Every row comes from one small tree of marks. Brackets hold a mark, then the marks that hang from it, in the order of their numbers. Every link used is in the known rows. Which tree was each row made from?
Known rows
(J_646 (J_784 J_630)): [ 0.69  1.29 -0.29 -0.98  1.97 -0.43  1.19 -0.55  0.09  0.43  0.33  0.08
 -1.85 -1.43  1.20  0.27  0.64 -2.49  0.90  0.14  1.15 -1.50 -0.35  0.21]
(J_646 (J_242 J_627) J_784): [ 0.76 -0.34  1.08 -1.86 -0.44 -0.74  1.58 -0.38 -1.01  0.99  0.79 -1.08
 -2.22  2.00 -0.55 -1.20  2.26  0.48  5.21  0.39  0.68 -0.27  1.21 -1.12]
(J_646 J_784): [ 1.52 -0.12 -0.69 -0.98  1.22 -0.88  0.63  0.13 -0.27  0.97  1.12 -0.07
 -1.82 -1.38  0.77  0.68  1.02 -1.58  1.88 -0.68 -0.22 -0.55 -0.83 -0.81]
(J_627 (J_242 J_630)): [-0.88  0.77  0.73  1.06 -0.15  1.24  1.89 -0.03 -1.15 -0.98  0.70 -0.55
  2.67 -2.00 -0.05 -1.14 -0.04  0.21 -1.53 -2.80  4.86  0.72  0.02 -0.60]
(J_627 (J_242 J_630 J_646) J_784): [-1.63  0.76  0.80 -0.18 -0.44  3.07  0.49  1.56 -1.13 -1.19 -0.23 -0.76
  4.72 -2.09  0.69 -0.13 -1.02  3.07 -5.08 -1.25  6.66  1.42  1.22 -0.57]
(J_242 J_646): [ 0.07 -0.83  0.41 -1.08 -0.29  1.45 -0.89  1.44  0.20  0.34  0.39  0.13
  0.74  0.32  0.42  1.19  0.66  0.59 -1.44  0.70  0.78  0.17  0.24 -0.39]
(J_627 (J_242 J_630 J_646)): [-0.76  0.25  1.52 -0.69 -1.39  2.63  0.73  0.67  0.07 -1.27  0.46 -0.68
  3.71 -1.54  0.86 -0.62 -0.43  1.29 -5.24 -1.13  5.61  0.28  1.08 -1.07]
(J_784 J_630): [-0.89  1.33  0.24  1.25  1.73  0.58  0.27  0.01 -0.90  0.26 -0.10  0.47
 -0.74 -0.19 -0.03  0.15  0.61 -1.57  1.04 -0.11  1.06 -0.24 -0.36  1.10]
(J_627 J_242 (J_784 J_630)): [-2.17  1.95  0.35  1.70  1.89  1.78  0.09  0.78 -1.98  0.46 -1.67 -0.41
  3.10 -1.92 -0.48 -0.39 -1.19  0.00 -0.84 -2.09  4.44  1.25  0.19  0.62]
(J_550 (J_646 J_242 (J_784 J_627))): [ 0.62 -1.98 -2.04  0.60  1.06  0.58  0.50  0.08  2.90  0.91  0.13  1.53
 -4.88 -0.89 -0.57  0.57 -0.18 -2.49  0.61 -0.88 -2.29  0.22 -1.95  0.07]
(J_627 J_784): [-0.94  0.57 -0.74  1.16  1.87  0.90 -0.46  1.61 -2.20  0.63 -0.05  0.29
  0.71 -0.69 -0.46  1.06  0.43  0.94  1.95 -0.71  0.63  1.94 -0.67  0.59]
(J_646 (J_784 (J_627 (J_242 J_630)))): [ 0.76 -0.44 -0.92  1.01  0.65 -0.88  3.09 -0.08  1.10 -1.75  0.76  0.33
  0.45 -3.67  0.36 -0.15 -0.92 -2.27 -2.48 -3.42  3.48 -0.14 -0.43 -1.33]
(J_627 (J_242 J_646) J_784): [-1.06 -0.16  0.65 -0.80 -0.12  2.95 -1.09  2.11 -1.14  0.60 -1.16 -0.69
  3.99 -1.49  0.11  0.65 -1.16  2.14 -3.29 -1.36  4.27  1.63  0.74 -0.79]
(J_242 (J_630 J_784)): [ 0.10  0.11 -1.19  1.18 -0.46 -1.48  0.64 -0.82 -1.00 -1.20  1.98 -0.46
  1.66 -0.28  0.89 -0.38  0.24 -0.82  0.65 -0.21  0.83 -0.32 -1.46  0.11]
(J_550 (J_646 J_784)): [ 1.97 -0.07 -0.55 -3.00  2.00 -0.55 -1.66 -0.02  1.42  2.81  0.13 -0.06
 -1.87 -1.37  1.12  1.21  0.13 -1.38 -0.64 -0.41 -1.17 -0.14 -2.30 -0.43]
(J_784 J_630 J_646): [ 0.35  0.82 -0.01  0.86 -0.42  2.04  1.52 -0.55 -0.77 -0.68 -1.44  0.01
 -2.26  0.82 -0.52  0.65 -0.23 -0.79 -0.48  1.22 -1.37 -0.58 -0.75  2.17]
(J_242 (J_627 J_784) J_630 J_646): [-0.62  1.19  1.75 -2.72  0.12  0.45 -0.14  1.62 -2.04 -0.65  0.23 -1.14
  4.10  1.34  0.46  0.30  0.79  4.19 -2.42  1.92  5.09  1.47  1.56 -0.05]
(J_784 J_627 (J_630 J_242) J_646): [-0.32 -0.60 -1.25  4.07 -0.71 -0.70 -0.04 -0.89  1.12 -2.19 -1.68  1.96
 -2.02  0.27 -1.54  1.02 -1.80 -0.92 -0.66  0.30 -6.90 -0.11 -0.13  2.05]
(J_630 J_784): [ 0.63 -0.85 -1.41  0.78 -0.22 -1.65 -0.87 -0.19 -1.01  0.79  1.11 -0.18
  0.68  0.48  0.06  0.30  0.11 -1.73  2.54 -0.42 -1.58 -0.23 -1.85 -0.23]
(J_646 (J_784 J_627)): [ 1.61 -1.44 -1.97  0.59  1.74 -1.71  1.18  0.71  1.08 -0.19  0.76  1.25
 -2.69 -1.88  0.00  1.60  0.07 -2.98  0.75 -1.33 -2.08 -0.32 -1.44 -0.47]

Which tree is each row?
[-0.61  0.40  1.45 -1.51 -0.34 -1.65 -3.99  1.45 -1.19  0.98 -0.82 -0.43
  4.74  1.98 -0.66  0.60 -0.01  5.01  0.23  1.29 -1.59  1.58  2.19 -0.97]
(J_630 (J_242 (J_627 J_784) J_646))
[ 0.23 -0.82  1.40 -0.63 -2.65  1.94  2.37 -0.31 -1.80 -0.16 -0.91 -1.29
 -2.69  4.14 -2.17 -1.12  1.46  2.18  3.80  1.40 -1.87  0.59  0.88  1.06]
(J_784 (J_646 (J_242 J_627)))
[ 1.68 -1.37 -1.17 -1.50  1.66 -0.89 -0.69  0.38  2.59  2.00 -0.98  0.28
 -0.38 -3.17 -0.08  0.89 -1.91 -3.04 -3.18 -3.50  0.14  0.13 -2.37 -1.36]
(J_550 (J_646 (J_784 (J_627 J_242))))
[-0.86  1.84  1.97  0.05  0.62 -3.41 -2.29 -0.92 -1.18  0.64 -0.63 -0.01
  2.57  2.03 -0.77 -1.03  0.65  1.40  2.63  0.53 -2.48 -0.26  1.65 -0.09]
(J_784 (J_630 (J_242 J_627)))
[ 0.14  1.21 -0.13  1.04  1.09 -2.43 -1.37 -1.35  0.61  0.06  0.15  0.87
 -0.74 -1.33  1.11 -0.29 -0.10 -1.08  1.54 -0.10 -3.11 -1.23  0.64 -0.18]
(J_646 (J_784 (J_630 J_242)))
[-0.19  0.38  1.51 -3.31  0.31  0.07 -1.79  2.28 -1.79  1.30 -0.89 -1.19
  3.67  2.01 -0.38  0.99  0.67  3.35 -0.45  1.69  2.32  1.44  1.19 -0.53]
(J_242 (J_627 J_784) J_646)
[ 0.21 -1.41 -0.60  0.38 -2.20 -2.46 -4.12 -0.17  0.82  0.11  0.74  0.24
  3.22  0.89  0.68  0.43 -0.85  1.12 -0.30  1.14 -4.89 -0.48  0.07 -1.12]
(J_630 (J_242 J_646) J_784)
[ 0.71  0.75  1.48 -3.34  0.11 -0.15  0.98 -1.00  0.64  1.17  0.73 -1.09
 -1.75  1.27  0.46 -1.59  1.44  1.14  0.87  0.70  2.39 -0.03  0.12 -0.42]
(J_550 (J_646 (J_242 J_627 J_630) J_784))
[ 0.60  0.67  1.26 -2.89 -0.10  1.26  0.49  0.18  1.00  0.34 -0.62 -1.01
  1.07 -1.98  1.79 -0.15 -0.91 -1.14 -4.51 -0.57  4.65 -1.53  0.90 -1.23]
(J_627 (J_242 (J_646 (J_784 J_630))))
[ 0.51 -0.78 -0.64 -1.39  0.63  1.73 -0.20 -0.35  1.44  2.04  0.16  0.27
 -4.15 -0.48  0.34 -0.29  0.68 -0.75  1.45 -0.27 -0.98 -0.03 -1.33  0.03]
(J_550 (J_646 J_242 J_784))
[ 0.15  1.26  1.52 -3.39  1.19 -0.45 -0.05 -1.14  0.91  2.51 -0.90 -0.87
 -2.38  1.90  0.15 -1.35  0.89 -0.74  1.69  1.28  0.94 -0.85  0.04  0.25]
(J_550 (J_646 (J_242 J_627) (J_784 J_630)))
[-0.23  0.16 -0.38  0.79 -1.13 -0.94  0.91 -0.89 -1.09 -0.72  1.21 -1.24
  3.65 -1.44  0.42 -1.43 -0.84 -0.73 -0.97 -2.24  3.37 -0.06 -0.96 -0.98]
(J_627 (J_242 (J_630 J_784)))
[ 0.87  0.70  0.51 -2.59  0.61  0.57  0.12  0.30  1.10  0.31  0.14 -0.13
 -0.93 -0.98  2.19  0.88  0.25 -1.43 -2.71  1.70  1.62 -1.83  0.64 -0.16]
(J_242 (J_646 (J_784 J_630)))
[ 1.20 -0.75  0.12 -1.41 -0.87 -1.46 -2.57  0.11  1.56  0.27  0.66  0.32
  0.60 -0.89  1.41  0.67  0.02  1.19 -0.68  0.66 -3.54 -0.92  1.14 -1.72]
(J_630 (J_242 (J_646 J_784)))
[ 1.98 -0.77  0.34 -1.03 -3.29 -4.22 -2.05 -1.61 -1.39  0.50 -0.76 -1.47
  2.18  3.73 -1.30 -0.43 -0.63  2.11  2.74  1.31 -7.18 -0.39 -0.30  0.02]
(J_630 (J_242 J_627) (J_784 J_646))
[ 0.86 -0.07 -1.62  1.36  2.26 -1.52  1.71  0.05  1.21 -0.69  0.01  1.31
 -3.00 -1.88  0.32  1.15 -0.32 -4.14 -0.24 -0.56 -0.21 -1.05 -0.82  0.41]
(J_646 (J_784 J_627 J_630))
[ 0.47 -1.95 -1.46  2.15 -3.48  1.92  1.86 -1.06 -0.95 -0.72 -0.05 -0.63
 -3.26  2.51 -1.21 -0.75 -0.08 -0.28  3.28  1.19 -4.21 -0.23 -1.24  1.38]
(J_630 (J_784 (J_646 J_242)))
[ 0.22  0.16 -1.54  2.74  1.60 -3.44 -0.82 -0.80  1.88 -1.13  0.05  2.21
 -1.82 -2.00  0.10  0.78 -0.90 -2.72  0.65 -0.78 -4.35 -0.98  0.35 -0.12]
(J_646 (J_784 J_627 (J_630 J_242)))
[-0.72 -0.67 -1.57  3.45  1.04  0.63  3.19 -0.37  1.44 -1.48  0.32  1.72
 -5.17 -0.79 -0.64 -0.16  0.20 -3.59  2.18 -0.22 -0.28 -0.83  0.22  0.74]
(J_646 J_242 (J_784 J_627 J_630))
[-0.33 -0.63 -1.45  1.23  1.72  0.91  0.92 -0.51  3.15  0.30 -0.49  1.62
 -4.84 -0.86 -0.27  0.23 -0.59 -3.58 -0.35 -0.10 -1.17 -0.62 -1.36  1.06]
(J_550 (J_646 J_242 (J_784 J_627 J_630)))
[-2.10  0.85 -0.40  3.27 -0.71  4.98  2.37 -0.03 -2.03 -1.52 -1.89  0.23
 -3.46  1.24 -1.30 -0.38 -0.28  1.28  1.69  1.47 -0.65  1.15  0.40  3.25]
(J_627 (J_784 J_630 (J_646 J_242)))
[-0.88 -0.43 -0.05  2.88 -2.63  4.29  4.07 -0.89 -0.87 -2.99  0.46  0.07
 -3.49  1.23 -1.00 -1.11  0.85  1.27  1.06  0.73 -0.03  0.55  0.44  2.06]
(J_784 (J_646 (J_242 J_630)))
[-1.68  0.05  0.03  1.06  0.18  3.21  0.79 -0.50  0.74  0.01  0.88  0.74
 -1.74  0.10 -0.14 -1.04  0.72  0.64  0.09 -0.29  1.41  0.94 -0.86  1.09]
(J_550 (J_646 (J_242 J_630)))
[-0.54  0.70  1.71 -0.16 -1.81  2.25  2.71 -0.98 -1.72 -0.67 -1.50 -1.01
 -2.71  4.06 -1.76 -1.45  1.00  1.27  2.68  2.26 -0.28 -0.26  1.29  2.04]
(J_784 J_630 (J_646 (J_242 J_627)))
[ 0.35 -0.33  2.14 -2.06 -1.26 -2.46 -3.45  0.46 -0.21  0.79 -0.22 -0.29
  3.71  2.56 -0.48  0.10  0.69  3.50  0.54  1.34 -2.66  0.14  2.21 -1.48]
(J_630 (J_242 J_627 J_646))
[-1.87  1.34  1.10 -0.95  0.80  1.60 -0.38  0.31 -1.46  0.86 -0.35 -0.63
  0.92  1.75 -0.97 -1.36  0.87  3.70  1.05  0.60  3.28  2.33  0.36  1.00]
(J_550 (J_646 (J_242 (J_627 J_784) J_630)))
[ 2.43 -0.35  1.76 -5.52 -0.26 -1.85 -0.60  0.89  0.09  1.59  0.35 -1.59
  0.90  1.50  0.88  0.70  1.28  1.34 -0.49  1.71  1.48 -0.95  1.10 -1.74]
(J_242 J_627 (J_646 J_784))
[ 0.35 -1.79 -1.81  1.29 -1.38 -1.10  0.40  0.64  1.48 -2.58  1.37  0.79
  1.38 -0.30  0.63  1.04 -1.04 -1.47 -3.78  0.83  0.40 -0.51 -1.06 -0.23]
(J_242 (J_630 (J_784 J_627)) J_646)
[-0.94 -0.47 -0.98  1.36 -1.06  1.20 -0.35 -1.37  0.68  0.07  1.35  0.06
 -0.56  0.80  0.26 -1.37 -0.15 -0.35  0.48  0.17  0.11  0.20 -2.11  0.79]
(J_550 (J_646 (J_242 (J_630 J_784))))
[-1.68  1.44  0.24  1.51  1.01  2.26  1.23  0.78 -2.23 -1.10 -0.15 -0.52
  3.42 -2.52 -0.20 -0.67 -0.64  1.79 -1.57 -2.81  5.67  1.96  0.31 -0.04]
(J_627 (J_242 J_630) J_784)
[ 0.83  1.86  1.57 -1.73  0.89 -4.56 -1.85 -1.50 -0.36  0.95 -0.32 -0.46
  1.09  0.95  0.42 -0.78  0.70  0.29  2.47  0.65 -2.44 -1.23  1.59 -0.94]
(J_646 (J_784 (J_630 (J_242 J_627))))
[-1.27 -0.62 -0.50  3.19  0.06 -1.21 -2.12  0.48  2.24 -1.64 -0.68  2.41
  0.82 -0.22 -0.36  1.34 -1.36 -0.54 -2.69  0.72 -3.11 -0.43  1.05  0.25]
(J_784 J_627 (J_630 (J_242 J_646)))
[ 0.32 -2.72 -2.15  2.23 -1.87 -3.52 -3.59  0.35  2.17 -0.94  0.63  1.45
  2.24  0.57 -0.21  1.45 -1.77 -0.72 -1.20  0.35 -5.96 -0.34 -0.46 -1.01]
(J_630 (J_242 J_646) (J_784 J_627))
